Each row was made from one small tree. The marks that hang from a mark follow it in brackets, in alphabetical order. Every link used is in the known rows. Write each row's tree.
(in the rows, 128 means zero)
Known rows:
beze[tubuz[sefu]]: [ 92 107 145  77 138 155 136 195 127 132  96  79 142 155 129 112 122 140
 111 126  79 143]
gotov[sefu[pifor[dotu] tubuz[beze]]]: [111 119 167  63 107 148 124 172 117 139 130  91 156 163 127  95  93 134
  98  82  73  91]
sefu[tubuz[nipa]]: [ 96 115 167  69 135 131 124 193 101 133 113 107 161 156 133 116 108 119
 108 106  89 133]
sapu[beze[tubuz[nipa sefu[pifor[dotu]]]]]: [ 87 103 146  38 128 156 129 180 117 142 109  97 125 160 140  78 112 131
 128  87  86  99]
dotu[pifor[sefu]]: [123 106 162  87 140 153 137 142 127 106 103  72 145 139 182 127 116 110
 120  85 117 134]
pifor[dotu sefu[gotov tubuz[beze]]]: [123 123 152  52 105 142 138 156 104 142 113 100 136 148 141 132  83 136
 132  67  64 114]
sefu[gotov]: [128 117 139  77 144 161 145 158 118 116  93 121 158 131 146  93 109 123
 108  97  76 150]
nipa[tubuz[beze]]: [108 133 134  71 105 135 134 182 126 132  72 101 146 144 112 108 114 128
  99  99  75 132]
nipa[tubuz[sefu[gotov]]]: [121 135 137  67 137 160 140 183 138 140  69 110 155 139 104 109 126 143
 114  98  64 137]
tubuz[nipa sefu[gotov]]: [118 117 143  69 127 167 128 203 112 146 105 120 152 115 114 121 128 138
 117  91  85 143]
sefu[gotov pifor tubuz]: [117 125 151  74 168 146 142 170 118 121 105 119 153 168 149  80  88 133
 129  89  62 106]
nipa[tubuz[beze sefu]]: [104 130 129  73 100 147 131 199 133 144  74  82 138 136  91 128 128 145
 104 100  72 123]
pifor[sefu]: [116 110 159  81 126 159 144 152 115  86  81  88 152 152 164 126 130 120
 115  93  91 141]
dotu[pifor[sefu[gotov]]]: [135 112 156  82 151 164 143 141 124 112 102  88 144 130 178 123 105 119
 131  76 108 139]
gotov[sefu]: [114 107 165  79 123 171 136 165 116 105 100  93 176 142 140 104 129 119
  77 107  92 148]
sapu[beze[tubuz]]: [ 78 103 137  56 144 154 141 160 108 108  86  84 135 165 159  77 106 117
 109 112  85 136]
nipa[tubuz]: [111 131 149  74 132 141 139 165 135 118  67 111 165 160 129  96 122 119
  98 106  78 139]
nipa[tubuz[beze sefu[gotov pifor[dotu]]]]: [129 141 125  56 107 154 136 182 144 165  88 114 134 139  97  95 107 153
 127  70  56  93]
beze[tubuz[nipa sefu[gotov pifor]]]: [104 119 148  63 147 160 135 214 121 142 107 119 140 149 124  92 108 144
 134 100  80 126]
beze[tubuz]: [ 96 109 150  77 145 144 140 177 119 118  95  96 152 164 151  91 106 121
 106 124  85 148]
beze[tubuz[nipa sefu[gotov pifor[dotu]]]]: [114 120 148  52 134 153 130 196 127 162 121 126 140 151 128  91 100 141
 139  90  75 114]

Which tree is each row?
[102 110 156  59 126 146 126 198 131 155 121 108 142 161 129  94 113 137
 126  99  85 111]  beze[tubuz[nipa sefu[pifor[dotu]]]]
[120 129 149  66 124 148 132 165 154 144  82 105 150 164 119  93 126 137
 116  85  67 100]  nipa[tubuz[sefu[pifor[dotu]]]]
[116 126 168  55 136 148 139 185  92 116  99 116 153 154 146 133  99 130
 134  84  81 138]  pifor[sefu[gotov tubuz[nipa]]]
[115 117 179  63 130 152 128 155 124 129 126 101 171 174 146  85 100 122
  93  88  75 101]  gotov[sefu[pifor[dotu] tubuz]]
[141 121 145  68 142 155 145 135 137 133 112 141 153 149 159  63  97 122
 125  71  68 108]  sefu[gotov pifor[dotu]]
[ 87 110 136  42 149 167 137 195 106 127  98 106 124 151 133  77 107 139
 138  89  81 115]  sapu[beze[tubuz[nipa sefu[gotov pifor]]]]
[124 119 163  75 161 152 140 150 114 122 110  82 143 147 172 131  90 124
 134  80 100 128]  dotu[pifor[sefu[gotov tubuz]]]
[110 121 177  53 100 143 117 190 105 151 139 104 158 158 118 100  95 131
  98  76  83  93]  gotov[sefu[pifor[dotu] tubuz[beze nipa]]]
[ 99 124 172  63 112 150 120 210  95 129 125  96 158 157 116 107 102 135
  96  89  89 106]  gotov[sefu[pifor tubuz[beze nipa]]]
[128 120 132  58  96 157 124 200 121 172 127 123 129 114 102 106 108 151
 130  62  77  95]  tubuz[beze nipa sefu[gotov pifor[dotu]]]
[134 116 137  71 136 167 138 156 147 144 111 116 147 137 133  86 117 143
 128  74  65 106]  tubuz[sefu[gotov pifor[dotu]]]
[115 116 118  79 109 171 135 197 120 142  98  90 133 107 105 127 120 153
 115  92  70 130]  tubuz[beze sefu[gotov]]
[104 107 149  68 136 151 136 177 142 143 110  94 140 169 137  86 113 137
 125 103  72 110]  beze[tubuz[sefu[pifor[dotu]]]]
[143 117 154  59 119 161 146 128 119 122 101 119 151 144 160 113 106 123
 124  69  74 133]  pifor[dotu sefu[gotov]]
[120 107 146  79 125 160 132 158 148 135 110  97 146 153 138  93 130 133
 116  85  74  98]  tubuz[sefu[pifor[dotu]]]
[105 122 160  58 108 118 118 187 110 160 134 114 139 161 129  97  87 130
 124  73  79  84]  sefu[pifor[dotu] tubuz[beze nipa]]
[103 110 134  73  87 151 119 222 109 149 109  91 134 111  98 137 133 143
 109  94  92 126]  tubuz[beze nipa sefu]
[114 131 163  61 159 142 134 191 105 133 113 136 156 160 139  85  88 131
 134  82  74 111]  sefu[gotov pifor tubuz[nipa]]
[ 76 102 148  45 136 145 133 181  96 119  94  99 135 157 149  83 108 117
 113 106  98 137]  sapu[beze[tubuz[nipa]]]
[117 112 172  59 120 140 134 142 112 123 109  92 152 173 162 128 102 122
 120  83  77 117]  pifor[dotu sefu[tubuz]]
[121 120 120  81 120 168 138 196 132 135 101  99 127 121 113 104 118 156
 129  80  66 108]  tubuz[beze sefu[gotov pifor]]
